Known rows, with every way that one mark hangs from another:
tupoz{regog{lagen{vekinob}}}: [  7.6 -10.7  44.8  57.5  33.2  20.5  -4.3  26.6 -14.3  31.5  -1.0 -23.7
 -11.2  17.9  43.4   1.3  10.7 -33.3  27.9   0.0  -0.6  18.2]
notom{noba}: [ 29.5 -21.2 -24.1  13.0  14.2 -20.6 -10.6  13.8   7.4  32.7  -4.8 -14.8
  21.7  14.4  34.8  11.4  13.9 -29.4  24.2  27.6  -3.1 -21.8]
notom{noba regog{muge tupoz}}: [  9.3 -32.2 -16.4  24.0  25.1  -8.1  -2.3  -3.6  30.0  50.5  34.6 -13.4
  16.2  36.4  25.4  17.6  28.2   0.0  -2.2  27.4  19.5 -26.7]
lagen{vekinob{loga}}: [ 21.1 -22.5   3.7  11.0  17.1   0.8 -16.9  30.7 -11.4  14.6 -30.2 -19.8
  -9.9   4.5  24.4  -3.0  -5.2 -39.6  28.2   2.9 -33.0  12.0]
vekinob{loga}: [ 16.3 -27.4 -11.1  -4.9   6.3 -19.9 -18.1  15.6  -7.1  15.5 -24.0 -17.9
   8.8   7.8  31.0  -1.7  -1.8 -39.1  33.4  -0.9  -8.5  -5.1]
loga{bado}: [ 19.6   4.5 -15.3  24.1   4.5  -9.5  -4.8  31.6   2.2  23.5   0.8 -22.1
  29.2  20.9  43.1   0.8   7.1 -26.1  38.9  10.0  -0.1 -14.6]
tupoz{regog{lagen{vekinob} notom{noba}}}: [ 10.2 -26.5  43.1  43.9  46.3   4.1  12.8  13.5   6.8  31.8   6.4 -19.5
   4.7  23.0  36.4  23.5  23.1 -22.7   5.7  25.5  -2.3   9.1]
tupoz{regog{lagen muge{rura} notom}}: [-14.3 -20.0  22.0  26.3  56.5 -12.5  -2.8  -2.0 -23.6  36.5  55.0 -22.7
   0.8  56.6  51.0  23.1  28.3   8.5  15.9   7.1  27.6  -9.8]
bado{loga}: [ 17.9  -6.2  -5.4  25.6  13.9 -16.4  -5.7  29.7  -2.7  29.9   6.8  -8.3
  22.0  23.7  48.6   2.4   5.9 -20.4  29.2  -0.1  -9.3  -6.1]
notom{regog{lagen muge}}: [-11.0 -34.0   7.8  26.8  25.5  -0.2  -2.9  -0.7  -1.4  53.9  25.5 -25.0
  14.4  27.4  34.7   0.5  23.4  -7.6  20.4  -2.1  15.9  -9.1]
lagen{regog{muge tupoz} vekinob{loga}}: [  7.8 -25.8  11.6  23.3  47.6  -2.0 -21.8  42.8  -2.4  34.1  20.1 -16.2
 -21.9  25.8  31.4  15.0  -9.8 -17.7   9.3  -2.4 -15.4   6.1]
notom{regog{lagen{vekinob{loga}}}}: [ 12.3 -44.3  30.5  21.2  17.9  18.8  -4.9  26.8   4.7  36.7 -25.3 -26.5
   4.1  11.8  17.5  -7.8  10.3 -39.2  18.0   0.7 -24.2  16.7]
notom{noba regog{lagen{vekinob}}}: [ 24.6 -38.7  17.5  38.4  24.4  19.1   2.9  25.6  17.3  55.1  -6.0 -23.0
  14.8  16.4  21.4   5.6  27.8 -31.6   7.6  30.2 -19.1   0.6]
notom{noba regog{lagen muge tupoz}}: [ 10.4 -44.1  -2.5  17.5  27.4   0.6  -3.3   0.2  19.5  58.7  36.2 -11.5
  26.6  37.0  27.9  22.1  39.1 -12.1  -0.3  25.1  24.3 -22.8]
tupoz{regog{lagen muge notom}}: [-25.1 -21.0  32.6  32.9  47.6 -14.5   8.7 -10.3 -11.4  33.0  39.2 -19.5
   3.5  32.4  49.9  19.2  19.8   0.4  18.2  -7.1  36.0  -1.3]
regog{notom{noba} tupoz}: [ 27.9 -24.5  -9.7   5.2  14.3 -21.8   6.6   0.4  19.0  16.5  18.7  -7.9
  25.5  44.5  33.6  29.9  21.2 -12.4   2.5  28.1  17.6 -29.2]
vekinob{loga{bado}}: [ 21.1 -12.3 -13.0  -0.3   3.9 -15.7 -13.3  32.4   2.2  21.4 -20.5 -18.1
  29.8   7.1  34.6  -2.0   3.1 -41.9  39.3   5.6 -10.5  -8.1]
muge{regog}: [ 17.4  -3.8  -5.5  30.2  12.5   7.2   4.7   9.7   0.4  19.1   5.5 -13.7
   6.3  23.8  41.8   4.0  -6.9 -22.4  36.2  -1.2 -23.2 -15.9]
regog{lagen}: [ 18.0 -23.4   2.4  13.2  11.6  -2.9 -10.1  16.3 -15.7  27.9   0.1 -17.2
  17.5  23.5  45.6   5.7  12.8 -33.9  35.4  -1.4   8.1  -8.3]
lagen{regog vekinob{loga}}: [ 19.4 -27.7  17.6  28.9  33.7  -2.6 -18.8  50.5   0.1  31.1 -19.4 -23.7
 -14.7   7.2  29.2   0.5 -18.1 -34.7  23.5   0.5 -34.7   9.9]
lagen{vekinob}: [ 20.2  -5.4   3.3  35.7  16.7   6.5  -6.1  27.5 -11.8  16.1  -6.7 -22.0
  -9.2  18.8  35.0  -1.3  -0.8 -25.8  27.5   4.1 -21.1   3.2]
regog{lagen{vekinob} muge tupoz}: [ 10.5 -18.3   9.9  19.3  34.8  15.8 -12.1  23.3 -25.0  29.1  34.8 -10.9
  -8.9  37.3  40.4  18.8  19.3 -20.0  14.6  -0.9   5.5   5.9]
regog{muge}: [ -4.6 -12.6 -20.5  16.6  25.7 -18.2 -12.7   7.3 -16.1  29.4  23.1 -17.2
   2.5  20.2  40.9   5.9   6.5  -7.9  29.8  -2.0  10.3 -14.4]
notom{regog}: [ 10.9 -23.3   1.4  39.2   4.4  -1.8   3.0   4.3  17.2  37.4   0.2 -28.0
  13.8  26.2  32.0  -8.9   8.4 -14.0  24.3   4.8   4.1 -15.2]

Rows:
[ 35.1 -12.0  11.1  31.6  36.0  38.3  -6.1  38.5 -29.9  28.2  19.6 -18.2
  -7.2  47.3  38.7  11.8  11.6 -27.5  28.7  13.0 -49.1  -2.2] => muge{regog{lagen{vekinob}} rura}
[ 33.2 -30.4  -7.2  27.6   5.9  -0.5   1.4   3.0  38.9  41.7  11.0 -14.2
  22.8  36.4  25.6  13.3  23.8 -17.6   2.4  32.0  13.0 -28.5] => notom{noba regog{tupoz}}
[ 34.4 -37.6  21.3  35.7  20.9  27.1   2.0  23.0  21.7  48.5   7.5 -16.3
  15.3  36.1  21.8  15.6  30.5 -29.2  -0.8  32.2  -5.1  -6.7] => notom{noba regog{lagen{vekinob} tupoz}}
[ 32.9 -33.1  -2.8   1.1  40.0   1.2   7.6  13.8  -2.9  32.8  31.6 -12.5
  28.5  55.4  36.7  33.9  29.0 -13.0  15.3  34.9 -27.0 -28.2] => muge{regog{lagen notom{noba}} rura}
[ 30.0 -18.4  17.0  25.8  17.0  22.9  -8.8  30.0 -16.3  21.7   8.4 -13.4
  -2.7  39.7  37.2  13.3  15.7 -35.1  18.6   4.2   0.3   3.4] => regog{lagen{vekinob} tupoz}
[  6.4 -18.2  16.8  38.0  30.9 -24.3  10.9  -4.9  23.1  27.2   9.5 -18.0
  14.3  24.5  39.1  20.4  14.9 -10.2  11.9  25.8  16.4 -14.7] => tupoz{regog{notom{noba}}}
[ -0.1 -28.3  -5.1  -4.7  42.9 -17.6  -9.2   7.0 -32.1  31.0  50.0 -22.5
  12.0  59.5  45.4  23.6  30.0   5.5  17.6   9.8  14.3 -18.3] => regog{lagen muge{rura} notom}
[ 30.8  -9.7  -3.1  16.7  23.8   5.6  11.1   4.3  -1.6   7.6  44.4 -14.0
   7.7  78.6  42.8  28.6  11.6   1.2  13.0  15.1 -11.0 -33.1] => muge{regog{notom tupoz} rura}
[ -0.8 -20.9  -3.9  34.1  16.3  -0.7  -0.5  -4.8  15.3  40.3  37.6 -19.6
   5.3  44.4  33.7   7.8  17.0   5.4   7.8   2.1  26.3 -20.3] => notom{regog{muge tupoz}}
[  8.1 -17.6 -16.4   2.8  35.3 -20.5  -7.0   2.4 -16.4  17.3  62.6 -16.0
   2.9  76.2  45.1  27.9  24.5  16.2   6.0  14.6  21.6 -29.0] => regog{muge{rura} notom tupoz}
[  5.0 -22.9  -3.3   4.4  25.2  -3.0 -14.9   7.0 -18.8  32.4  37.5  -8.0
   9.9  39.2  47.3  19.5  21.8 -18.4  21.4  -4.7  29.4 -12.1] => regog{lagen muge tupoz}
[-16.4 -15.2  22.7  38.3  39.0  -5.2  -8.6   1.5 -16.6  43.5  27.7 -15.5
  -1.1  18.2  50.4   9.4  17.1 -16.4  29.8  -6.4  30.3   3.5] => tupoz{regog{lagen muge}}
[  1.8 -17.2   5.2   1.2  35.5   4.8 -17.1  47.0 -23.1  34.9   1.7 -18.6
  12.8   6.0  29.7   6.8  14.4 -39.3  29.7   1.6 -22.9  13.6] => regog{lagen{vekinob{loga{bado}}} muge}
[ -1.9  -1.8  -1.7  40.1  45.7  -9.8 -21.1   7.7 -17.9  39.0  40.8 -22.3
 -13.8  42.6  47.7   7.6  18.1   1.4  25.9   9.7  15.5 -12.6] => tupoz{regog{muge{rura}}}
[ 41.4 -15.1  -1.2  11.8  22.0  24.3  -9.0  19.8 -15.5  27.1  35.5  -7.4
   9.0  66.9  44.7  22.6  19.5 -22.5  24.2  11.5 -10.3 -24.8] => muge{regog{lagen tupoz} rura}
[-15.0 -19.1   8.1  33.1  49.1 -31.9   7.6 -11.7  13.3  35.3  34.8 -18.6
   6.6  24.4  40.5  24.6  18.9   5.1   7.9  22.8  22.1 -13.1] => tupoz{regog{muge notom{noba}}}
[ 12.0 -33.2 -27.0  20.6  36.9 -12.9 -15.3   9.7  11.4  61.3  38.2 -26.0
  13.4  45.5  25.7  11.1  34.5   5.9   6.4  41.9  -3.8 -29.9] => notom{noba regog{muge{rura}}}
[ 19.5 -39.5   0.5  -2.3  25.9 -22.2   6.9   6.8   4.0  30.0   7.2 -14.6
  33.4  29.0  38.3  26.7  25.7 -22.4  15.5  25.1   8.2 -15.8] => regog{lagen notom{noba}}
[ 30.2  -9.3  24.2  34.4  23.1  41.7   7.1  27.7 -10.2  18.6  16.2  -7.6
  -4.6  39.7  37.4  16.2   6.2 -32.3  22.0  -0.5 -27.2   0.9] => muge{regog{lagen{vekinob} tupoz}}
[ 22.0 -30.6 -24.2  18.0  32.6  -5.2 -16.1   6.3  17.9  55.2  49.7 -18.6
  15.2  60.2  26.3  19.9  40.3   5.0  -4.3  44.3  12.2 -36.1] => notom{noba regog{muge{rura} tupoz}}
[ 16.8 -21.4  20.5  14.0  19.6  12.5  23.3  -2.3   2.3  11.8  31.9  -5.2
  17.5  54.8  44.0  28.9  11.7 -15.4  16.8  -2.1   2.7 -18.8] => muge{regog{lagen notom tupoz}}
[ 27.7 -19.2  -2.6  13.4  20.9  -3.1  22.3  -5.3  25.6  14.2  27.4  -4.8
  22.1  46.1  32.7  35.5  10.8  -8.8   4.4  25.5 -10.3 -31.9] => muge{regog{notom{noba} tupoz}}
[ 19.4 -22.4 -15.1  -1.2  33.1   0.1 -26.9  16.8 -32.4  37.6  53.1 -11.3
   5.4  66.3  45.9  23.1  30.9 -10.0  20.0  11.2  22.7 -20.0] => regog{lagen muge{rura} tupoz}
[ 23.8 -16.3  21.7  24.6  40.7  27.6  12.0  26.5 -24.3  19.6  29.1 -21.1
  -1.8  60.4  37.9  19.9  15.7 -12.5  19.3  11.9 -45.5  -5.0] => muge{regog{lagen{vekinob} notom} rura}
[  7.6 -21.3  -1.7  20.0  51.6 -22.8 -10.1  20.7  -5.7  34.4  72.1 -21.0
  -0.8  79.8  47.9  32.3  12.5  21.6   2.9  15.5  17.7 -31.2] => lagen{regog{muge{rura} notom tupoz}}
[ 29.2 -16.4  11.2  18.3  14.7  23.4   3.9   8.9  -2.4  21.7  20.9  -2.7
  13.0  42.9  44.9  18.9   7.4 -30.2  28.0  -3.2  -2.6 -17.2] => muge{regog{lagen tupoz}}
[ 22.1 -27.6  33.6  44.7  15.0  31.5   4.2  19.5  10.2  36.7   8.3 -21.0
   3.8  43.9  30.2   5.1  21.1 -25.0   8.7   5.3   0.8   1.9] => notom{regog{lagen{vekinob} tupoz}}
[ 30.3 -27.4  23.2  10.3  23.1  37.1  -1.9  28.4 -10.5  14.7  -7.0  -4.4
  -5.1  24.9  28.8  15.3  -0.1 -48.1  21.5  -4.7 -39.4   8.8] => muge{regog{lagen{vekinob{loga}} tupoz}}
[ 11.2 -41.1 -15.6 -13.9  51.6 -25.7 -10.5   9.3 -17.6  43.9  47.8 -14.8
  23.4  53.7  37.5  34.8  40.3  -1.6   6.6  34.5   3.2 -25.8] => regog{lagen muge{rura} notom{noba}}
[ 28.3 -10.4  20.8  51.3  27.4  10.4  -9.3  45.6   4.2  28.6  16.2 -18.9
 -14.5  39.9  39.8  10.9  -5.6 -20.2  13.9   5.1  -8.7  -3.5] => lagen{regog{tupoz} vekinob}
[ 28.0 -31.3   5.8  21.9  33.7 -26.6   5.0  19.0  30.6  34.7  31.3 -14.9
  22.7  46.5  39.1  35.7  10.3  -5.5  -0.3  28.9  14.4 -29.6] => lagen{regog{notom{noba} tupoz}}
[ 21.7 -22.3   9.9   8.3  31.7   7.1   8.7  10.1 -16.7  22.9  34.1 -17.4
  15.2  65.0  43.4  23.2  15.7  -7.8  25.6  10.9 -19.7 -20.5] => muge{regog{lagen notom} rura}
[ 25.4 -54.8  18.0  12.5  24.7  12.5  -6.8  27.5  18.0  49.5 -28.2 -20.9
  14.4   3.2  11.0   3.2  21.7 -44.5   7.7  27.1 -32.1  10.2] => notom{noba regog{lagen{vekinob{loga}}}}
